Each row was made from one small tree. The marks that hang from a mark follow it in brackets, in the order of their numbers. Every link used is in the known rows. Write each row's tree.
Known rows
k901{k715}: [  5.0  12.5 -15.9  -4.0  -5.8   8.6   7.3   5.6  -5.0   0.7   5.7   3.4
  -3.7  -3.7  -3.6 -11.5  -1.7  -5.4   1.9  -6.2  -0.6  13.4  -6.3  -5.1]
k104{k991{k690}}: [-10.5   1.8  13.6  16.2  -8.2  16.9  17.4   6.8  11.3   7.9   9.5  20.4
   0.5   8.8  -2.6   1.4 -12.6   0.1  13.0  -9.3   6.4  21.6   0.2  -7.8]
k489{k332{k991{k104 k690}} k715}: [ 10.0  46.7  30.8 -22.5  24.1  28.9  21.7 -14.7  -7.4  -1.6  18.4  37.5
  12.2   6.9  -4.2 -16.2 -16.9   0.9  22.7 -19.1  15.9  27.4  -9.5 -10.8]
k717{k715{k180}}: [  4.1  20.9 -12.6  -0.6  -5.8   2.1  10.5   2.1  -8.8   3.9  -0.4  -5.0
  -1.4   1.4  -4.7  -9.2  -9.3   8.6   0.9  -7.6   8.0  10.5 -15.5   8.3]
k489{k332}: [  3.2  13.7 -12.1 -19.1   0.1   6.1   2.6  -6.6   3.1  -6.0  -0.5  27.0
  10.5  -4.1   1.8   3.3  -5.5   0.0   3.4   4.1   6.2  13.1   0.3  -9.0]
k489{k332{k991} k715{k180 k383 k544 k901}}: [ 31.6  33.5   2.0   8.6  29.3  31.6  49.3  33.3 -21.3  -3.9  -4.0  13.6
  13.4   2.5 -13.3 -31.6 -29.8  19.3   5.7 -35.8  43.4  46.0 -19.5  -6.5]
k489{k715{k180 k383 k544 k901}}: [ 35.8  20.8   2.7  25.3  18.5  18.4  30.9  40.9 -18.9   5.3  -3.2   3.1
   4.8   5.5 -13.7 -19.7 -13.3  19.9   0.3 -30.7  29.9  27.7 -21.9  -2.6]
k178{k489{k332 k715{k180 k901}}}: [ 27.2  47.7 -12.4  -4.7 -15.2  22.7   1.0  10.7 -16.2 -17.3   1.1  38.4
   7.4  -4.4  -9.2 -19.2 -42.6  21.5   3.5   0.1  31.0  14.0  -7.5 -18.6]
k690{k991{k104}}: [ -1.6  -3.9  40.7  22.8  36.9  -6.9   4.2  -2.6   4.8  11.3   4.5  -7.1
  11.5   5.2   1.8   2.2   7.8  -2.9   8.7   5.7  -0.7  11.8 -12.6  11.8]
k544{k715{k180 k383}}: [ 11.3  15.8  10.1  31.0 -15.5   5.4  17.2  21.4  -8.5  -3.0  -5.9  13.9
  -1.9   5.4  -6.6  -3.4   1.5   4.7  -1.0 -18.9   9.6  -5.9 -16.7   3.9]
k715{k383}: [13.2 -6.0  3.6 19.6  6.3 -0.5  8.2 15.3 -5.4  3.5 -7.1  7.2 -1.5  0.2
  1.7  2.1 10.2  3.9 -4.7 -9.3  2.2  8.4 -7.7 -0.3]
k677{k332{k991{k104 k690}}}: [  6.3  25.6  31.1   0.8  34.8  -2.8  34.3 -10.4   7.5   6.3  13.7  14.7
   8.3  12.3  -5.4 -17.8   5.1   3.4  24.5  -6.8   6.8  10.6  -2.9  -3.1]
k178{k489{k332{k991{k104}}}}: [  6.8  22.2  21.0  -1.2  16.1   3.7   4.3  -3.3   0.0 -15.1   8.8  21.8
   7.4   0.8   5.6 -19.4 -21.4   3.9   4.3   7.0  13.9   4.9  -1.6   2.3]
k717{k715{k180 k544 k901}}: [ 22.6  20.5 -10.3   8.0  16.8   5.6  24.8  25.0   0.5   3.4  -0.5 -21.6
   5.9   6.1  -9.7 -23.9 -23.4  15.9   3.1 -16.1  29.0  28.9 -18.3   7.2]
k717{k715{k180 k383 k544 k901}}: [ 35.1  14.6  -6.7  27.9  21.7   4.3  33.4  39.0  -5.0   7.5  -8.3 -15.4
   4.4   6.2  -7.8 -21.8 -13.2  20.2  -1.0 -24.7  31.3  37.7 -26.2   6.6]
k489{k332 k715{k180}}: [  7.4  39.1 -14.0 -20.8  -6.9  21.3   8.5  -4.5 -18.5  -4.6   4.3  40.7
  10.8  -3.9  -8.7  -4.5 -14.4   8.8   5.8 -10.7  13.4  13.7 -10.9 -10.1]
k489{k332{k991{k104}} k715}: [ 11.0  36.5  18.7 -33.3  25.5  20.5   9.6 -11.0 -11.0  -5.3  11.4  25.4
   9.3   3.5  -1.6 -19.1 -13.1  -1.9  12.2 -11.7   9.8  19.7  -7.6  -3.8]
k178{k489{k332 k715{k901}}}: [ 30.4  35.9 -14.7 -16.8  -9.0  23.1  -6.6   1.7  -4.2 -16.5   0.9  38.4
   3.2  -2.0  -2.2 -20.0 -38.7  13.8   2.6   4.0  27.3  17.0   0.4 -24.7]
k418{k991}: [  3.3   2.2  15.5  12.1 -19.2  -9.4  -5.3  -9.6  -6.5   6.0  -2.6   4.1
   0.3   4.7   4.3  -1.7  13.2   9.5  -0.8  -8.0  -8.3 -10.1  -5.8 -11.7]
k677{k332{k489{k715} k991}}: [  9.1  16.7  -6.0 -38.1   7.9  14.0  34.2  -0.4  -9.6   5.4  -3.6   0.4
   1.2  12.7 -10.6 -29.7 -10.5   2.8   4.6  -9.4   8.8  17.0   0.1  -8.5]
k104{k991}: [-9.6 -8.7  3.3  3.7 -8.3  8.4  7.5  9.7  7.3  4.6  3.1  7.6 -2.7  5.4
 -0.3 -0.4 -9.3 -2.3  2.1 -1.8  0.5 13.3  1.2 -0.6]
k178{k489{k332{k991{k104 k690}} k715{k383}}}: [ 27.2  42.4  31.5  13.0  17.5  26.6  24.2   3.7 -11.1  -6.1  13.3  53.8
   4.5   7.4   1.0 -22.9 -21.7  11.4  11.3 -19.8  24.4  25.8 -14.0 -13.8]
k332{k489 k991}: [ -6.4  -6.1  18.0 -10.3  -0.8   8.3  19.8  11.4  -8.0  -0.4  -7.7 -29.8
   2.9   5.8  -3.8 -16.7 -14.8  -2.5  -2.5  -5.4   4.5  14.1   0.8   8.7]

Write each row's tree
[ 27.4   5.0   8.2  42.8  21.5   2.0  31.6  45.8  -9.1   2.3  -8.0 -10.1
   9.3   3.2 -10.3 -12.7  -7.5  19.4  -1.1 -21.2  26.9  23.1 -18.7   6.4] | k715{k180 k383 k544 k901}
[ -0.2  24.3  24.1   5.7   8.3  33.7  54.2  23.5 -18.1   9.2   7.9 -11.3
   9.4  15.1 -18.0 -29.7 -29.2  11.8   7.9 -36.8  27.6  29.5 -15.0   6.5] | k332{k489{k715{k180 k544}} k991{k690}}
[  6.4  32.4  48.7   3.7  24.6  25.0  47.1  24.9 -16.4  10.5  15.6  -8.8
  14.6  19.5 -16.2 -30.4 -19.3   9.3  13.2 -34.4  20.9  27.8 -22.0  15.0] | k332{k489{k715{k180 k544}} k991{k104 k690}}
[ 21.1   0.1 -15.3  21.3  16.8   8.6  32.7  33.1  -4.1   9.3   2.1   4.8
  -0.5   2.0  -2.6 -17.2   7.4   0.9  -4.5 -25.1  11.6  29.7 -18.1  -0.2] | k901{k715{k383 k544}}
[ 20.1  34.4  53.8 -15.3  17.8  26.9  21.1  14.9 -10.6   1.7   8.4 -13.5
   9.2  15.1 -12.1 -29.3 -27.2   4.4  18.2 -18.2  17.9  35.8  -9.9  -3.7] | k332{k489{k715{k901}} k991{k104 k690}}
[ 15.7  33.0  53.0  16.6  13.6  22.1  40.7  26.7 -28.1   9.1   4.8   3.3
   8.1  14.5 -13.1 -20.4  -7.6  10.6  10.8 -33.9  12.3  29.1 -26.0   8.5] | k332{k489{k715{k180 k383}} k991{k104 k690}}
[  6.1  58.0  33.8  -9.7  19.3  29.4  28.6  -5.7 -18.7  -2.7  18.5  37.7
  16.3   4.8 -11.1 -16.9 -20.2   8.4  23.7 -23.0  18.5  24.3 -16.8  -4.6] | k489{k332{k991{k104 k690}} k715{k180}}
[  3.8  17.6 -16.3  16.8   5.5  10.0  30.6  25.7  -9.7   4.9   9.4  -3.6
   4.7  -0.8 -11.7 -19.5  -6.3   5.4   1.3 -19.7  13.2  16.8 -17.8   7.5] | k901{k715{k180 k544}}
[ 25.8  21.6  16.5  31.2 -11.9   8.0  16.4  32.0  -7.9  -7.3 -10.4   3.7
   0.9   4.3 -10.5  -9.9 -10.7  10.7   3.1 -16.9  19.8   5.7 -15.8  -1.7] | k544{k715{k180 k383 k901}}
[ 16.2  29.7 -19.9 -18.4 -12.6  20.7  -4.7  -8.1  -6.5 -11.0   4.8  50.6
   1.4  -1.6   1.9 -11.7 -26.7   8.3  -2.1   2.8  16.6   6.1  -0.5 -19.2] | k178{k489{k332 k715}}
[ 18.0  -3.7  13.2   0.5  20.8  24.2  44.7  34.7 -15.4  10.2  -6.1 -16.6
   1.3  14.5  -6.3 -29.6 -11.8   4.4  -8.2 -34.2  20.7  33.0 -14.3   5.9] | k332{k489{k715{k383 k544}} k991}
[ 20.9  33.7 -12.6  -2.7  -1.1  19.2  18.3  10.9 -24.0  -1.5  -3.2  46.1
   9.7  -3.4  -6.8  -2.7  -4.9  12.4   1.3 -19.5  15.8  21.9 -19.0 -11.3] | k489{k332 k715{k180 k383}}
[ -7.8   4.6  29.6   1.0  -1.6  17.3  31.0   7.7  -3.2   3.0  -0.8 -17.6
   5.2   8.8  -6.9 -14.6 -18.2   0.6   7.9 -12.8  10.1  21.9  -0.5   2.5] | k332{k489 k991{k690}}
[ 13.9  11.4   6.2  22.3  15.3   3.5  23.5  30.8  -3.6  -1.0  -0.7 -16.2
  11.7   2.2 -11.9 -14.9 -17.1  15.7   3.1 -12.0  24.6  14.4 -10.3   6.4] | k715{k180 k544 k901}
[  5.8   2.4  10.2 -19.5  14.9  25.2  36.7  19.7 -10.0   6.1   1.2 -22.0
   2.9  14.1  -8.4 -31.6 -21.7   0.3  -3.6 -24.9  18.0  24.6  -5.9   6.8] | k332{k489{k715{k544}} k991}
[ 39.3  34.1  -9.5   6.5  20.1  23.6  34.1  33.4 -15.9  -1.0  -4.3  29.2
  16.3   1.4 -12.2 -17.3 -18.7  20.4   3.6 -26.7  36.4  39.3 -22.1 -11.6] | k489{k332 k715{k180 k383 k544 k901}}
[ 19.2  32.1   1.8  -1.7  -2.0  18.6   5.7  13.5 -20.3  -3.2   0.7   1.6
   2.6  -0.9 -14.2 -15.1 -22.8  14.1   6.3 -12.3  17.5  11.7 -10.6  -8.2] | k489{k715{k180 k901}}
[ 34.4  28.7  57.4   5.0  22.4  25.4  29.6  29.4 -15.6   5.1   1.0  -7.4
   7.2  15.4 -10.2 -26.4 -17.6   8.3  13.7 -27.9  19.6  45.6 -18.1  -3.7] | k332{k489{k715{k383 k901}} k991{k104 k690}}
[ -0.7   2.2  42.4 -11.6  17.1   0.1  13.2  12.2  -5.9   0.8   1.0 -28.5
   7.3  10.3  -2.2 -17.3  -5.3  -4.7   2.5  -2.6  -1.9  11.4  -6.3  17.6] | k332{k489 k991{k104}}
[  4.5  27.9  -6.3 -31.5   8.5  29.6  17.6 -11.2 -12.2  -6.6   3.5  22.7
   4.7  -0.7  -3.3 -17.7 -21.7   0.1   7.0 -14.2  15.9  22.4  -0.4 -12.0] | k489{k332{k991} k715}
[ 20.9   3.7   4.4  -8.6  -5.1  14.7  12.4  21.3 -17.6   8.0  -9.4   6.3
  -0.8   8.3  -3.8  -7.3   0.8   3.0  -8.2 -16.0   3.8  21.3 -13.0  -4.9] | k332{k489{k715{k383}}}
[ 28.9  54.6  33.5  -4.0  16.5  31.3  12.7  -0.3  -4.5 -14.6  15.3  36.7
   9.7   5.7  -4.4 -31.7 -44.0  13.2  20.4  -8.2  32.9  28.7  -5.5 -19.4] | k178{k489{k332{k991{k104 k690}} k715{k901}}}
